Each row was made from one path, in order. Every step used is in the known rows, and no mark comes twice. Write each row's path.
Known rows
gisat-ramir-dubek-kufik-debos: [ 28 -15  21   8  -4  33 -14 -46  -5   5 -25  66 -14   6  10 -36  21  30
  -3 -13  -4  -7  30  62]
dubek-ramir-gisat-lufuzu: [-12   5  28  21 -23  65  46  22  70  50 -20  46  16  23  29 -27 -25 -36
 -17   9  12 -18  15  16]
kufik-dubek: [ -4 -12  37  13 -20   8  18 -34 -14   9  -4  61  10  22  10  -4   4  -9
 -10  19  21 -17  18  26]
vudusi-palalu-lufuzu-gisat-kuzi-dubek-ramir: [ 20   1  31  86 -43  21  43  20  10  -6 -41  37 -18  62  -6 -24   5 -15
 -11  27  36   7  52  30]
gisat-ramir-dubek-kuzi: [ 21  10  18  54 -38  15  23  -9  36  18 -46  49  -8  21  18 -16  -1 -24
  13  12  15   0  55  15]
debos-kufik-dubek-ramir-gisat-kuzi: [  0  -3  32  67 -44  44  24  -1  31  17 -32  50   0  15  26   5  24   1
  16   4  16 -12  41  -1]
lufuzu-gisat: [-32   7  57  41 -31  14  14 -14   7   7 -21  55  17   1   0   9  -8   7
 -23  38  29 -24  25   8]
dubek-kufik-debos-vudusi-palalu-lufuzu-gisat-ramir: [  4  -3  40  45 -36  40  13  -6  -3 -11  -7  43 -16  39 -16 -33   2   3
 -21  29  35 -18  50  41]
debos-vudusi: [-19 -22  40   0   2  14  20  -6  -9   1   2  37  -6  -3 -18 -28 -27  11
 -22  15  40 -23  32   9]
kufik-debos-vudusi: [ -7 -32  35 -15  12  24  -1 -11 -24  -4  13  29  -5  -6 -25 -38 -15  53
 -17   8  27 -28  21  21]
palalu-lufuzu-gisat-ramir-dubek-kufik-debos: [ 20  -2  31  25 -17  44 -11 -35  -8   6 -28  61 -16  13   2 -23  16  24
  -3   5   7  -7  38  63]
vudusi-palalu-lufuzu-gisat-ramir-dubek-kufik: [ 14  10  31  46 -32  29  17 -29   8  10 -33  70 -28  27  13 -31  -4 -39
 -11  12  25   7  64  64]
gisat-ramir: [  3  -5  30  37 -30  21  26 -15  24  -6 -30  52   3  29   3 -15  12  -9
 -19  22  24 -22  28  14]
gisat-lufuzu-palalu: [-17  -2  32  -1  -5  35  25  14   7  32  26  48  21  25  -1 -49 -39 -17
 -41  27  37 -14 -17  22]
debos-vudusi-kigu: [-13 -30  44   1   1 -14  14  -7 -18  -1  23  56  18  -1 -23 -41 -42   5
 -41  16  45 -28  32   9]
dubek-kufik-debos-vudusi-palalu-lufuzu: [ -9 -36  27 -23   9  16   9   3 -39   1  25  10 -25  17 -25 -69 -43  15
  -3  23  48 -10  41  51]
kufik-debos: [ -5 -28  29 -16   7  16 -12 -23 -17   2  -1  33  10  -5  -6 -30  -1  61
  -5  12  11 -27   3  27]
ramir-dubek-kufik: [  7  -6  31  13  -4  15   6 -45   1  21 -34  77 -19  -7  21 -26  -6 -19
  -7  -9   8   5  42  57]
kuzi-dubek-kufik-debos: [ 19 -38  29   5  10  15 -16 -38 -28  -3 -17  64 -13  -4   0 -41  16  47
  -1 -17  -9  -6  10  61]
kufik-dubek-ramir-gisat: [  0   2  26  35 -31  37  33 -12  48  38 -22  60  12  29  36   9   5  -8
  -3  24  17  -4  31  15]
palalu-lufuzu-gisat-ramir-dubek: [ 12  31  34  67 -48  39  30 -13  30   8 -49  67 -10  31   5   5  -1 -30
 -14  33  37  -1  58  25]
kuzi-dubek-kufik: [ 11 -28  36  30  -2   4  10 -34 -14   3 -34  81 -20   2  10 -32   4 -10
  -9 -14   1   6  25  56]
palalu-lufuzu: [-21 -17  33  -2  -7  14  25   5 -11  11 -13  24  -4  12 -13 -19 -32  -4
  -1  38  45 -14  24  20]
palalu-lufuzu-gisat: [-33   7  55  36 -31  22  21   3  -4   9 -21  40   7  11 -11   8 -22  -2
 -14  51  45 -20  31  13]
ramir-gisat-kuzi-dubek-kufik: [ 11 -12  36  59 -19  19   9 -24  16   6 -48  89 -20   1  19 -24   9 -15
  10 -25  -1  10  34  38]
vudusi-palalu-lufuzu-gisat: [-33   2  50  31 -31  12  22   9  -9   6  -2  27   3  20 -13 -16 -35  -5
 -16  56  53 -17  39  20]

Write each row's path
[ 15  15  26  64 -46  22  30  12  24  14 -25  32 -22  36  -1 -28 -23 -31
   8  30  40   3  77  18] -> debos-vudusi-palalu-lufuzu-gisat-ramir-dubek-kuzi
[  9  -2  35  78 -33  19  22   2  33  -1 -50  75  -8   9  10 -11   1  -5
  12  -5  16   6  29   0] -> ramir-gisat-kuzi-dubek
[ 23 -16  24  51 -18  15  40  -2  11   5 -40  50 -10  42   5 -17  11  -1
 -21  16  18   4  30  34] -> kuzi-dubek-ramir
[ 13  -9  26  29 -25  20  36 -21   4  17 -18  47   4  51  15  -3  20 -11
 -20  26  20 -11  30  37] -> kufik-dubek-ramir
[ 15  14  37  53 -32  31  11 -44  17  12 -47  90 -18  13  21 -12  15 -31
 -16  -1   8   1  54  55] -> lufuzu-gisat-ramir-dubek-kufik
[-11 -36  38  17 -20  20  14 -32 -43   7   7  49   0  -3  12  -2  18  14
  -4  15  16 -23  21  25] -> debos-kufik-dubek
[  1   3  28  40 -25  64  50  24  67  44 -30  57   6  29  28 -30 -20 -39
 -16   2   8  -7  17  20] -> kuzi-dubek-ramir-gisat-lufuzu
[  2 -35  30 -18  13  18 -21 -39 -25   6  -5  49  -2 -10   1 -40   9  50
  -2  -8  -4 -20   9  55] -> dubek-kufik-debos
[  4   6  25  34 -18  51  39  26  41  45   8  64  13  42  16 -40 -29 -22
 -36  22  29   6  -7  22] -> kuzi-dubek-ramir-gisat-lufuzu-palalu
[  9 -32  28  16  -3  17  11  11 -36 -12   6  22 -36  27 -28 -71 -30   9
   7   9  43   1  47  48] -> gisat-kuzi-dubek-kufik-debos-vudusi-palalu-lufuzu
[-11  -1  50  48 -30  31   1   5 -15 -12 -10  33 -16  18 -23 -36 -10  11
   3  13  38 -18  51  26] -> dubek-kufik-debos-vudusi-palalu-lufuzu-gisat-kuzi
[ 13  31  35  70 -47  34  25 -24  35   6 -49  77  -4  25  13   5   8 -23
 -20  25  27  -4  54  22] -> lufuzu-gisat-ramir-dubek
[ 21  -6  27  20 -17  35  -9 -31 -12   3 -13  52 -19  21   1 -43   6  21
  -4   9  14  -4  46  68] -> vudusi-palalu-lufuzu-gisat-ramir-dubek-kufik-debos
[ 16 -20  25  -9   8  24 -19 -46 -16  12 -17  60 -12 -11   9 -38   7  38
   0 -13  -4  -6  24  62] -> ramir-dubek-kufik-debos
[ -8  13  45  62 -51  37  30  -1  20  -5 -34  50   2  39  -7   5   5 -18
 -21  46  39 -22  40  13] -> palalu-lufuzu-gisat-ramir
[ 14 -18  19   3  -7  29  16  -2 -20   0   7  24 -36  33 -19 -65 -31  -2
  -4  20  47   0  58  56] -> gisat-ramir-dubek-kufik-debos-vudusi-palalu-lufuzu
[ 18 -24  29  30  -5  29 -17 -28   1   2 -28  71 -12  -4  10 -34  19  42
  15 -25 -11  -2  18  45] -> ramir-gisat-kuzi-dubek-kufik-debos
[ -6  10  31  60 -38  35  24   7  58  17 -44  48   5  19  20  -4   5  -5
  11   8  23 -10  39  -6] -> dubek-ramir-gisat-kuzi
[  6 -24  39  35 -12  12   0  -6 -26 -18  11  42 -24  17 -19 -66 -14  25
 -11   0  29  -7  47  43] -> lufuzu-gisat-kuzi-dubek-kufik-debos-vudusi-palalu
[ 15  22  28  71 -51  25  26   2  33  20 -48  45 -11  29   9  -3  -6 -32
  14  29  26   1  63  14] -> palalu-lufuzu-gisat-ramir-dubek-kuzi
[ 14 -30  39  30  -5   6  -7 -11  -9  -4   8  78   3  -2 -14 -50 -18  24
 -16 -18  20 -13  37  24] -> ramir-gisat-kuzi-dubek-kufik-debos-vudusi-kigu
[-11  -1  25  29 -23  34  31  -1  57  37 -29  49  11  15  31   1  -7   2
  -5  24  21  -7  30   7] -> dubek-ramir-gisat
[ -6  14  47  67 -50  29  23 -14  28  -7 -36  63   9  30   2   6  17 -10
 -29  35  27 -26  34   9] -> lufuzu-gisat-ramir
[ 27  -7  25  75 -30  19  37   5  18  -4 -52  50 -13  47   2 -17  21  -6
 -10   6  18   3  37  24] -> gisat-kuzi-dubek-ramir
[  7 -28  23 -13   9  10   0 -19 -26   1  24  33 -24   6  -9 -75 -31  25
 -14   2  32  -6  47  54] -> ramir-dubek-kufik-debos-vudusi-palalu
[ 15  21  29  74 -51  20  22  -8  39  19 -49  55  -4  22  16  -2   3 -25
   7  20  16  -2  59  12] -> lufuzu-gisat-ramir-dubek-kuzi
[ -3  10  26  20 -22  55  36  14  36  53  23  61  24  47  23 -30 -23 -28
 -34  29  31  -3  -7  24] -> kufik-dubek-ramir-gisat-lufuzu-palalu
[ 20  18  29  50 -38  42  19  -7  11  -1 -19  50 -20  37  -9 -27 -10  -3
 -16  31  43  -3  65  34] -> kufik-debos-vudusi-palalu-lufuzu-gisat-ramir-dubek
[  9  -7  49  73 -26  13   7 -26  -4  -7 -49  88 -19   8   6 -19  17 -15
  -4 -16   3   3  36  44] -> lufuzu-gisat-kuzi-dubek-kufik
[ -9  -8  29  28 -29  75  45  14  44  49  -8  47   9  19  35 -19  -6 -30
 -12   6   6 -20  19  20] -> debos-kufik-dubek-ramir-gisat-lufuzu
